What can hang from each mark:
K: A J
X: A
F: A
H: A
A: C F H K R X
R: K
C: A
J: K

Each row was made from one small tree. Brackets hold a mark, then the marks that hang from it, in alphabetical order. Every link used is in the known rows. Write each row's tree.
Known rows:
(F (A C H K R)): [ 1.58  2.07 -0.92  6.40 -2.53 -1.45 -1.00  3.78 -0.73 -1.61  2.89  0.45
  0.51 -1.74  2.00 -1.53  0.00  1.33 -0.50  0.40  0.03 -6.08]
(J (K (A X))): [-0.64  1.46 -1.01  1.36  3.16  0.84 -1.71 -1.50  1.48  1.70  0.53 -2.06
  0.50 -1.05  0.71  0.79  0.49 -2.29  0.42  3.07  0.70  1.94]
(H (A F K R)): [ 0.82  0.97 -1.21  3.00  1.70 -1.77  0.66  4.53 -1.61 -2.09  0.72 -1.83
 -1.24  1.82  1.73 -0.07  1.77  0.33  2.58 -1.04  1.70 -4.47]
(J (K (A R X))): [ 0.08  1.12 -2.48  3.65  2.64  1.28 -1.69  0.93  1.41  0.02  0.80 -2.64
  0.48 -2.28  1.68 -0.13  0.43 -2.79  0.72  3.00  1.27  0.85]
(A H K): [ 1.46 -0.28 -0.42 -0.12 -1.02 -0.23  0.61  1.17 -1.46 -0.63  0.19  1.16
  0.22  0.02 -0.29  0.58  0.40 -0.51  0.94 -0.75  0.35 -2.05]
(K (A F X)): [ 0.00  1.57 -0.32  2.96  4.32 -2.63  1.86 -0.21  2.23  0.31 -0.18 -2.57
 -1.90  1.57  1.79  2.84  0.49 -0.90  3.44 -0.52  0.14  1.84]
(H (A R)): [ 0.42  0.34 -0.44  2.02  1.06 -0.68 -0.52  2.99 -0.21 -0.74  0.90 -0.19
 -0.37  0.10  0.58 -2.58  1.56 -1.15 -0.27  0.36  1.35 -2.73]
(C (A (K J) R)): [-0.26  1.71 -3.90  1.00 -3.01  0.68  2.90  4.65 -2.74 -3.07 -0.86 -1.96
  3.14 -1.23  1.94  0.32  0.78 -0.49 -2.01  0.09  2.82 -2.26]
(H (A C K)): [-1.90  2.08  0.06  0.40 -1.88 -1.56 -1.57  1.96 -1.66 -0.06  3.50 -1.33
  1.28  1.84 -0.65 -1.16  0.45  0.09  0.44  1.84  0.13 -4.59]
(A (K J) X): [-2.55  0.68 -1.42  0.89 -0.03 -1.43  3.29 -0.37 -1.31 -1.25  0.17 -2.92
 -0.81 -1.42  1.89  0.07  2.70  1.76  0.58  1.47  2.15 -1.84]
(H (A C K R X)): [-1.84  1.38 -0.75  4.44 -0.77 -2.51  0.28  4.04  0.13 -2.32  3.90 -3.62
 -0.60  0.71  1.19 -2.27  2.20 -0.53  0.81  2.70  1.43 -5.14]
(R (K (A C X))): [-2.43  2.55 -0.12  3.18 -0.51 -1.80 -0.11 -0.07  4.03  0.52  1.73 -2.52
 -0.05 -0.19 -0.20 -0.49 -0.23  0.20  0.88  2.34 -2.40  0.33]
(K J): [-0.12  1.19 -1.45 -0.48  0.00 -0.48  0.80 -1.58 -1.21  1.08 -1.08  0.22
  0.43 -1.61  0.85 -0.47  0.81  1.33 -1.22  0.58  1.32 -0.42]
(H (A C F K R)): [ 0.79  2.37 -1.39  4.17 -0.04 -2.60 -0.82  4.87 -1.20 -1.69  2.78 -2.56
 -0.47  2.33  1.37 -0.25  0.55  0.39  2.15  0.43  1.08 -5.53]
(H (A F K)): [ 0.08  1.37  0.43  0.39  2.23 -2.34  0.65  1.86 -1.64 -0.19  0.49 -1.11
 -1.19  3.13  0.67  0.90  1.71  0.87  2.16 -1.02  1.05 -3.37]
(K (A C F) J): [ 0.55  4.46 -2.74  2.22  0.90 -2.45 -0.65 -0.81 -0.18  2.09  0.49 -1.34
  1.26  0.28  1.74  2.36 -1.61  0.54  1.80  0.57  0.13 -0.17]
(C (A H K)): [ 1.65  1.03 -0.48 -1.08 -1.69 -0.27  2.41  2.65 -1.14 -1.05 -1.00  0.79
  2.29  1.79 -0.35  1.66  0.32 -2.08 -2.18 -1.18  1.12 -0.94]
(C A): [ 0.42  1.29 -0.18 -1.02 -0.85  0.11  1.81  1.55  0.18 -0.47 -1.24 -0.33
  1.98  1.81 -0.10  1.14 -0.04 -1.61 -3.03 -0.40  0.77  0.95]
(X (A F H K)): [ 1.64 -0.46  1.89  1.72  2.70 -1.07  2.15 -0.15 -1.23 -2.06 -1.79  2.50
  0.24  2.80  2.06  2.74  0.10  1.54  0.29 -1.38  0.35 -2.29]
(R K): [-0.60  0.52  0.50  0.56 -0.76 -0.22  0.33 -0.11  2.13  0.25 -0.87 -0.09
 -0.65 -0.31 -0.72 -1.28  0.32  1.77 -0.68  0.24 -1.76 -0.03]
(K (A F H R)): [ 4.07  1.09 -2.21  4.16  2.89 -1.42  0.21  2.81  1.04 -0.23 -0.83  0.58
 -0.74  0.05  1.70  1.76 -0.86 -2.49  3.22 -2.14  0.43  0.33]

Write each row's tree:
[-1.63  2.31 -0.77  2.30 -1.02 -0.66  0.97 -0.09 -2.94 -0.27  0.46 -0.21
  0.67 -2.56  2.46 -0.67  1.56  4.07 -0.67  0.04  0.94 -4.23]  (F (A (K J)))
[-0.78  0.66 -1.74  4.52  0.48 -1.62  3.02  0.99  2.88 -1.37 -1.01 -2.59
 -2.31 -2.72  2.04 -2.75  2.93  1.89 -1.04  1.68  0.97 -0.95]  (A (R (K J)) X)
[ 0.94  0.78  0.37  5.49  1.14 -1.12  0.11  1.86  0.64 -2.95  0.27  0.02
  0.76  1.94  3.11  1.11 -1.29  1.53 -0.66  0.74 -0.01 -2.53]  (X (A C F R))
[ 1.44  0.98  2.53  4.25  3.05 -2.98  2.04 -1.74  2.40  1.24 -0.04  1.28
 -2.98 -0.27  1.60 -1.07  2.77  1.16 -1.94 -0.18  0.42 -1.54]  (F (A H X))
[ 1.19  2.35 -1.92  0.74 -2.93 -1.69 -0.30  0.10 -1.82  0.66  1.48  0.63
  1.59 -0.84  0.23 -0.03 -0.18  0.80 -0.61  1.39  0.67 -3.68]  (A C H (K J))
[-0.96  0.27 -1.41  1.82 -0.59 -0.25 -0.10  4.58 -2.20 -2.34  1.79 -1.28
  0.50 -0.22  0.90 -2.02  1.69 -0.59  1.19  0.35  1.58 -4.53]  (H (A K R))
[-1.76  2.71  0.17  3.87 -2.89 -1.09 -1.20  1.41 -1.36 -0.76  3.30 -1.06
  1.20 -0.69  1.43 -0.48 -0.22  2.98 -0.17  1.09 -0.82 -5.08]  (F (A C K))
[ 3.52  0.89 -1.41  4.21 -1.93 -1.26 -1.50  2.81  1.36 -0.53  1.81  0.84
  0.21 -0.60  0.33 -1.42 -1.02 -1.79 -0.82  1.03  0.11 -2.41]  (A C H R)
[-0.27  1.75 -4.32  2.44 -0.14  0.41  0.08  1.77 -1.29 -0.29 -0.17 -0.82
  1.97 -3.72  2.36 -0.43 -0.25 -0.91  1.39  0.51  1.51 -0.29]  (K (A R) J)
[ 2.95  1.52 -1.59  2.69  0.86 -0.98  2.68  4.42  0.71 -2.09 -1.96 -1.55
  0.26  2.42  1.87  2.00  0.07 -1.34 -1.31 -1.74  1.73  0.04]  (C (A F R))
[ 2.30  1.81 -2.57  4.21 -1.22 -0.65 -2.14  3.05  1.16 -0.09  2.26  0.46
  1.70 -1.33  0.45 -0.24 -2.12 -3.33  1.42  0.81 -0.55 -1.00]  (K (A C H R))
[ 3.34  2.59 -1.51 -0.39  0.50 -2.13  3.81  1.41 -1.52 -0.01 -2.83  0.51
  0.93  2.46  1.31  3.26  1.05 -0.03 -1.84 -1.93  2.34 -1.11]  (C (A F H (K J)))
[ 4.14  1.05 -3.38  3.59  0.88 -1.90  2.28  3.04 -1.84 -1.61 -1.54  0.03
 -1.37 -0.89  2.74  1.10  1.16  1.07  1.80 -1.77  2.59 -3.38]  (A F H (K J) R)
[ 1.45  2.74 -2.94  5.37  0.35 -1.51 -1.42  3.57  0.98 -0.91  1.93 -2.33
  0.62  0.37  1.99  1.70 -2.39 -1.37  3.51  0.06 -0.48 -0.88]  (K (A C F R))
[-0.18  0.78 -0.07  2.36  0.45 -0.97 -0.31  2.84  1.28 -0.41  0.27 -0.44
 -0.80  0.03  0.00 -3.68  1.96  0.25 -0.85  0.59 -0.08 -2.83]  (H (A (R K)))
[-1.28  3.65 -2.87  1.05 -1.43 -0.86 -1.44 -0.82 -0.73  1.84  1.52 -0.72
  2.77 -1.70  0.85  0.42 -1.62 -0.29  0.50  1.92 -0.03 -0.38]  (K (A C) J)
[ 2.38  0.40 -2.32  3.02  0.66  0.09 -0.62  2.67  0.52 -0.41  0.18  1.08
  0.92 -1.85  0.84 -0.05 -0.89 -3.39  1.93 -0.69  0.25  0.12]  (K (A H R))
[ 0.36  0.52 -0.92  1.10  0.86 -2.29  3.43 -0.96 -0.50 -0.13 -0.50 -0.44
 -1.49 -1.06  1.29  0.05  2.94  0.61 -0.08  0.78  2.22 -1.80]  (A H (K J) X)
[ 3.66 -0.83  1.23  4.43  3.69 -1.04  1.76  0.96  0.67 -2.24 -2.38  2.97
 -0.68  1.76  2.87  1.24  0.11  0.33 -0.83 -1.42  0.74 -1.43]  (X (A F H R))
[ 2.11  0.84 -1.23  4.71  1.24 -1.38  1.13  3.10  2.48 -1.57 -1.57 -1.51
 -2.42  0.31  1.59 -0.31  0.46  1.86  1.26 -1.23 -0.51 -1.10]  (A F (R K))
[ 0.72  2.01 -0.12  3.10  0.98 -2.65 -0.31 -0.46  2.92  1.41  2.19 -0.51
 -0.07  0.50  0.08  0.71 -0.44 -2.79  1.15  1.61 -0.65  0.53]  (K (A C H X))
[ 1.90 -0.06 -0.81  5.78  3.68 -2.75  3.07  2.33  2.60 -2.14 -0.69 -3.16
 -4.00  0.99  2.96  0.83  2.00  0.23  1.96 -0.50  1.65 -0.39]  (A F R X)
[ 1.02  1.09  0.87  2.60 -0.25 -1.01  0.42  0.64 -1.31 -0.07  0.57  1.84
 -0.19 -1.00  1.11 -0.30  1.21  1.84 -0.34 -1.10 -0.06 -3.93]  (F (A H K))
[ 4.17  1.13 -2.07  2.70 -0.04 -1.23  3.25  5.44 -0.58 -2.73 -1.72 -0.59
  0.58  2.30  1.60  2.45  0.42 -1.75 -0.53 -2.53  2.05 -1.81]  (C (A F H K R))
[ 0.07  1.85  0.47  3.67  1.37 -2.85  3.07 -1.31 -0.58  0.47 -0.05  0.37
 -1.86 -1.94  2.63 -0.82  3.48  2.92 -1.29  0.16  1.71 -3.62]  (F (A H (K J) X))
[ 1.46  2.28 -0.83  1.65 -0.61 -1.19 -2.09  0.20  1.10  1.81  1.99  1.12
  1.77  0.12 -0.51  0.72 -2.14 -2.73  1.07  0.76 -1.21  0.07]  (K (A C H))
[ 2.23  1.76  0.49  4.14  1.29 -4.47  1.95  0.75  1.71 -0.51  1.51 -1.96
 -2.89  3.01  1.06  2.31  1.03  0.44  1.97  0.29  0.34 -2.58]  (A C F H K X)
[ 0.78  1.14 -1.77  3.99  0.82 -1.89  4.99  5.28  0.58 -4.11 -0.85 -4.30
 -0.77  2.33  2.81  2.48  1.86 -0.76  0.21 -0.86  2.48 -1.32]  (C (A F K R X))
[-0.21  2.31 -1.05  5.35 -0.54 -0.89  0.79  1.18  0.85 -0.28 -0.74  0.10
 -0.77 -3.69  2.60 -3.25  1.85  4.21 -2.30  0.16  0.10 -3.52]  (F (A (R (K J))))
